Each row was made from one path, in order. Every step used is in the known rows, and no mark comes twice. Write each row's path.
Known rows:
bapav-gotulan-zunuk-povudad-pipev-zopaf: [-17.1 -31.5 -26.5   3.3  88.7 -13.9  16.9  45.9 -11.7   0.8   6.9   8.3
  -0.3 -40.3   2.7  41.0   9.2 -35.5   0.2 -18.5  23.7   7.4]
kono-zunuk-gotulan-povudad-pipev: [-17.0 -19.8 -21.8  29.6  60.7 -22.0   8.9 -31.2 -31.5  16.4  -4.8  22.5
  -3.7  -4.4 -21.1  38.8   9.5 -55.3 -63.2 -28.8 -14.2 -32.0]
gotulan-povudad-kono: [ -0.2  -3.4 -13.5  22.5  26.6  -4.4  13.1 -27.5   6.6 -25.9 -18.2  -5.0
  41.0 -13.9  -8.3  31.9  -0.6 -22.4  -7.0   7.2   5.6   9.8]
gotulan-povudad-pipev: [ -1.3  -3.6 -31.0  24.9  37.2   3.3  40.1  -6.6   0.1  -0.2  -8.8  19.7
  18.5   3.2 -11.8  44.6  17.4 -20.9 -20.9  -5.5 -17.8   3.0]
pipev-bapav-zunuk-povudad-kono: [ -9.6  -7.1  -3.1  27.1  47.8  12.6  28.7  17.5  -0.1 -17.8  -7.7  -8.4
 -29.4 -56.9 -10.4  40.7  11.1 -23.5  19.1 -15.3  38.6  30.3]
gotulan-zunuk-pipev-bapav: [-17.5 -11.4 -32.0  14.9  30.5 -25.0  15.1  -8.9 -14.5  13.1   5.9  27.9
 -28.3 -36.8 -21.0 -21.3   6.8 -13.2 -32.7   3.8  10.3 -31.5]
kono-zunuk-povudad-pipev-zopaf: [-36.4 -23.4 -16.3  23.1  48.8   4.5  33.7  14.0 -12.8   5.4  29.9  13.3
  -0.8 -38.0  -0.2  56.1   1.6 -48.9   7.3 -44.0  10.5   0.8]
zunuk-pipev-bapav-gotulan: [ 11.2 -21.1 -41.2  16.2  35.6  -6.3  23.6   1.8 -22.1   1.2  -6.9   4.3
 -49.1 -40.7 -13.0   1.4 -32.8  19.8 -34.7  28.8   9.6 -17.9]
zunuk-povudad-pipev-zopaf: [-24.6  -9.5 -13.1  23.7  48.6  15.3  47.8  31.3   1.4  -8.8  18.3   5.1
   1.7 -26.3   6.7  53.5   8.0 -28.7  24.1 -30.8  -2.3  16.9]
bapav-gotulan: [ 18.8 -16.1 -10.6  -9.3  21.7  -4.6 -12.1  13.2 -11.7  -1.7 -11.4 -11.2
 -12.2  -8.4   2.0   5.5 -19.4  14.0 -12.4  17.9  12.2   2.5]
gotulan-zunuk: [ -9.3  -4.6  -3.0 -10.0  17.1 -22.6 -20.0   2.5  -2.7  10.3   0.2  13.0
  10.3  -4.8  -7.6 -17.8  20.3 -20.0 -11.7  -5.1  13.8 -11.0]
kono-zunuk-gotulan: [-15.1 -16.8  10.0   5.3  24.4 -24.7 -31.2 -23.5 -31.1  16.4   2.4   2.0
 -22.4  -8.1  -8.8  -3.7  -9.0 -34.7 -41.8 -23.3   4.1 -35.1]
zunuk-povudad: [ -6.3  11.3   9.1  15.8  21.4  -9.7  -2.6   0.0  -8.4  -2.1  13.2  -2.6
 -13.0 -32.9  11.7  23.3  11.5 -10.4  10.1  -4.8   2.2  15.4]
pipev-gotulan-zunuk-povudad-kono: [ -2.0 -10.0 -11.8  15.3  73.5   0.6 -29.7  -7.3   4.2 -25.0   5.9   0.3
  19.8 -51.1 -19.0   3.0  16.9 -40.1   6.6  10.5  27.1   6.4]
kono-zunuk-povudad-pipev: [-22.6  -3.7 -15.8  30.6  41.3   4.2   7.9  -7.6 -25.3  20.5  21.1  10.6
 -17.8 -35.6 -18.7  47.9  13.2 -40.0  -5.2 -31.7   7.9  -0.7]
gotulan-povudad: [  3.6  -1.8  -9.5  10.3  19.4 -21.5  15.0 -16.8   0.5  -7.5  -5.8  14.4
  17.2  -4.3  11.4  22.5  10.0 -12.6 -23.3   8.0  -8.9   3.5]
pipev-bapav-zunuk-gotulan: [ -5.1 -18.7   5.5   4.6  40.7  -9.8  17.7  20.8 -13.0   6.3 -14.9   9.1
 -56.9 -14.1  -3.8   0.1   7.8 -15.8 -31.5 -20.3  11.4 -10.2]
gotulan-povudad-kono-zunuk: [-10.1 -17.0 -16.7  22.7  27.3 -14.4  -2.0 -43.7  -9.3 -13.1  -8.0   3.2
  37.8 -24.6 -16.5  35.9  -5.4 -43.2 -24.6  -4.7  20.1  -7.6]
kono-povudad-pipev: [ -1.2  11.5  -6.4  20.9  21.7  32.8  33.8   5.9   5.2  -0.2   1.9   1.5
 -14.4 -10.0 -17.3  15.9  19.4 -15.4  12.3   6.8 -10.3  12.9]
zunuk-gotulan-povudad: [ -1.4  -5.5   3.4  15.3  41.0 -36.1  -0.8 -24.9 -15.5  -5.0 -13.6   9.0
  -0.3  -1.3  10.1  16.6   6.9 -26.2 -48.6  -0.7 -18.4 -16.2]
zunuk-gotulan: [ -4.1  -3.1  14.0   5.6  23.7 -14.3 -16.1  -7.7 -15.7   3.5  -7.7  -5.8
 -18.3   2.0  -0.8  -7.5  -2.7 -15.3 -23.8 -10.4  -8.8 -19.4]
kono-zunuk-povudad: [-17.3  -2.9   6.1  16.7  22.9 -21.0 -17.4 -15.8 -24.2  13.4  22.6   5.1
 -17.8 -42.1   4.4  26.8   6.1 -30.3  -7.8 -17.0  16.5  -0.8]
bapav-zunuk: [ -0.3  -4.4  11.7 -11.3  20.6  -7.2  13.4  30.9  12.9  11.0  -0.4   3.2
 -15.4  -3.6   0.0   8.9  10.0   4.3  -3.0 -13.6   5.9  17.0]

Which path is each row?
[-21.8  -7.7 -37.0  30.9  56.5   4.0  22.3  10.9 -23.1   8.0   4.8  25.9
 -26.6 -42.1 -19.2  24.6  39.4 -46.0  -4.0 -21.9  22.1  -4.3] -> gotulan-zunuk-povudad-pipev-bapav
[ 11.2 -15.7 -23.8  22.8  87.0  -8.0  36.0  -5.2  29.3 -20.3  -3.0  13.2
   9.5 -40.8 -25.2  26.7  -7.8  -5.5 -35.6  23.2  -9.3   8.9] -> bapav-zunuk-pipev-gotulan-povudad-kono
[ -4.8 -32.5 -47.4  32.4  63.4  12.8  14.2   4.3 -46.8  10.2   3.1   9.5
 -51.8 -56.6 -18.0  51.4  -6.4 -31.6 -23.8  -8.6  33.7  -6.9] -> kono-zunuk-povudad-pipev-bapav-gotulan
[  1.9 -21.2 -39.3   0.9  61.8  20.5  -1.6  14.2   6.6   3.8   4.1  27.7
  10.3  -1.0 -34.0  -9.1  22.3 -28.2 -18.2   3.4   0.3 -17.5] -> povudad-pipev-gotulan-zunuk
[ -2.6   1.2 -27.3  31.6  20.3  45.1  52.6   2.7  -5.0 -10.5  -5.8  12.1
 -35.3 -22.2 -18.5  14.8  19.9 -22.9  10.2  10.8   4.7   4.2] -> kono-povudad-pipev-bapav
[-18.1 -16.6   6.6  18.2  32.6  -8.1 -34.6 -35.3 -25.8  -1.6  -9.9 -16.6
   0.2 -17.6 -29.0   5.7 -18.0 -46.1 -24.4 -23.4  19.7 -28.2] -> povudad-kono-zunuk-gotulan
[-14.5 -13.3  -6.1  12.3   9.3   6.8 -18.1 -27.3  -9.8  -4.2  -1.2 -11.1
  19.4 -20.4 -27.4  12.7 -15.9 -31.9  -0.6 -12.9  29.0  -9.0] -> povudad-kono-zunuk
[-36.3 -14.1 -15.6  14.4  66.5  -9.4  29.4  31.9  -0.1   2.8  18.8  17.3
  12.5 -31.4   0.3  36.2  27.3 -48.8  14.1 -38.0  11.2   4.9] -> gotulan-zunuk-povudad-pipev-zopaf
[ -5.7 -16.8 -39.6  40.0  57.9   1.1  42.4 -16.6 -27.4  -4.8 -20.7  24.1
 -21.8  -6.6 -15.1  33.7  13.8 -42.6 -49.0 -12.6 -13.5 -23.4] -> zunuk-gotulan-povudad-pipev-bapav
[-16.2   4.6   6.8   5.3  38.4 -33.3 -21.0   2.1 -12.6   9.2  13.0   9.5
  -3.1 -38.3   6.2   4.7  33.2 -29.6  -2.1 -10.4  15.7   4.8] -> gotulan-zunuk-povudad
[ -3.3  -4.8   1.4  26.6  49.6 -19.3  -3.4 -34.7  -8.8 -23.3 -27.0  -9.3
  21.1 -10.8 -10.1  25.1  -3.8 -38.7 -31.8  -3.6  -2.6  -9.0] -> zunuk-gotulan-povudad-kono
[-10.9 -18.6  -0.2  15.8  41.6 -46.4 -16.8 -40.2 -31.2   8.9  -1.7  17.0
  -3.2 -12.6   3.0  17.3   0.7 -46.0 -65.8 -14.5  -5.2 -31.8] -> kono-zunuk-gotulan-povudad
[ 15.5  -2.1 -21.5  18.4  47.9  50.1  27.4   7.3  15.0 -15.3   6.7  10.4
 -13.8 -15.0 -21.3   4.3  14.1 -14.6   3.9  30.4 -14.3   7.8] -> kono-povudad-pipev-gotulan
[  2.6 -25.1 -36.6  20.9  58.8 -29.2  10.4 -41.2  -5.5   2.4  21.5  36.5
  -1.6 -38.7 -14.4  11.9 -14.4 -17.5 -66.2  26.5 -17.0 -29.8] -> kono-zunuk-pipev-gotulan-povudad
[ -0.9 -10.4  15.9   3.5  60.8 -44.1  13.2   5.7  -1.8   6.0 -13.6  12.5
 -15.8  -3.9  10.5  24.0  17.3 -22.8 -51.8 -15.4 -11.1   1.7] -> bapav-zunuk-gotulan-povudad
[  7.1  -4.2 -26.6  29.3  66.4  31.9  16.5  10.7   0.9  -8.8  15.1  11.4
 -13.2 -28.4 -14.7  32.2  14.1 -18.2   3.8   4.2 -11.0   8.8] -> zunuk-povudad-pipev-gotulan
[-17.5 -10.2 -26.1  36.1  41.6 -28.8  13.0 -54.3  -9.0  -2.1   2.4   7.9
  21.0 -44.4 -28.0  33.3 -19.7 -30.6 -41.1   3.0   3.4 -18.1] -> gotulan-povudad-kono-zunuk-pipev
[  0.9 -15.3 -21.7  -5.1  54.0 -43.2 -16.8   5.9 -14.6  19.4  -0.3   6.6
 -17.2 -33.1 -17.5 -15.5 -13.0   6.5 -42.5  18.5   9.3 -21.3] -> bapav-gotulan-zunuk-pipev
[ 20.8 -31.1 -40.8  11.3  37.7 -12.9  21.8  -5.7 -22.2 -17.2 -23.1  13.8
 -15.8 -26.3  10.7  25.8 -10.5  -5.1 -41.8  30.7  18.1  -2.6] -> pipev-bapav-gotulan-povudad
[  5.8 -30.9 -31.1  19.4  52.4   4.1  -8.0 -41.6  -0.1 -27.0  -0.7  12.9
  37.6 -28.2 -20.0  22.8 -11.9 -42.4 -33.1  18.1  15.5 -11.8] -> pipev-gotulan-povudad-kono-zunuk
[-16.1 -22.8 -32.6  17.5  44.0   3.1  65.6  13.5  11.6 -14.9   1.0  22.8
  34.2   1.8   5.8  53.3   5.9 -30.9  -9.9 -18.0 -13.9   4.9] -> gotulan-povudad-pipev-zopaf
[-20.2 -29.5  -7.9  11.7  86.6 -19.9  64.0  35.8   9.4  -0.7  -9.2  20.9
   0.5   1.0   5.4  53.9  13.8 -40.3 -37.4 -41.0 -16.7   2.1] -> bapav-zunuk-gotulan-povudad-pipev-zopaf
[ -2.3 -24.1 -28.4  21.4  67.9  -7.4 -16.6   2.9 -27.7 -19.2 -17.7  -9.4
 -14.3 -67.9 -14.3  18.3   2.8 -34.7  -2.3  10.6  58.4   5.7] -> pipev-bapav-gotulan-zunuk-povudad-kono
[ -5.2 -17.6 -31.5  28.2  67.4  22.2   1.8  -5.4 -15.5   5.2  26.9  20.5
 -17.2 -39.7 -23.7  35.4   8.2 -38.1 -13.6  -7.3   2.0  -6.8] -> kono-zunuk-povudad-pipev-gotulan
[  8.2 -20.3 -19.1 -13.8  42.2  -5.8 -25.2   4.7   7.2  -4.4   6.1  22.3
  10.4 -10.0 -11.7 -29.2  14.6 -19.9 -19.5  16.1   9.1 -16.3] -> pipev-gotulan-zunuk
[-21.0 -25.0 -18.9  23.6  68.7 -13.1  48.8   5.9  -4.3 -11.2  -7.8  17.0
  15.9   3.9   5.4  44.7   2.4 -43.8 -32.9 -28.4 -23.5 -14.3] -> zunuk-gotulan-povudad-pipev-zopaf
[  1.7 -26.5 -35.0  28.0  64.1 -34.1   1.4 -40.8 -20.7  -3.9  -9.4  -2.4
   9.6 -52.5 -26.6  37.6 -38.2 -16.7 -55.1  21.0  15.1 -16.3] -> bapav-gotulan-povudad-kono-zunuk-pipev
[ 21.6 -20.1 -20.5   1.2  40.8 -27.2   3.0  -3.3 -11.6  -9.5 -17.4   2.6
   6.8 -12.1  13.6  26.7  -8.3   1.7 -38.4  27.7   3.0   5.8] -> bapav-gotulan-povudad
[ -4.3  -9.5  -7.1  18.1  79.0 -18.5  37.0  16.3  -2.3  13.2 -15.9  18.0
 -15.0   2.8 -12.6  45.2  25.1 -31.3 -48.3 -29.4 -20.5   1.8] -> bapav-zunuk-gotulan-povudad-pipev
[-31.1 -17.5 -11.9  -3.6  41.5 -39.0  22.5  13.4   8.3   6.5  18.8  20.5
   9.9 -27.2  -0.5 -11.5  -4.2 -15.6 -15.4 -12.5   0.2 -20.0] -> gotulan-zunuk-pipev-zopaf
[ -0.6 -17.3  -9.5  -0.7  19.0   4.9  34.1  27.9   2.6   2.7  -7.4  13.5
 -37.4 -16.1  -3.1   6.9  10.4  -3.0  -7.2  -9.5  20.2   7.9] -> pipev-bapav-zunuk
[-18.6 -20.1 -23.8   7.1  27.6  24.1  50.6  30.5  11.4  -6.8   5.5   8.0
  17.1   5.1  -5.1  29.2  -4.6 -18.5  15.9 -25.6  -4.7   1.2] -> povudad-pipev-zopaf
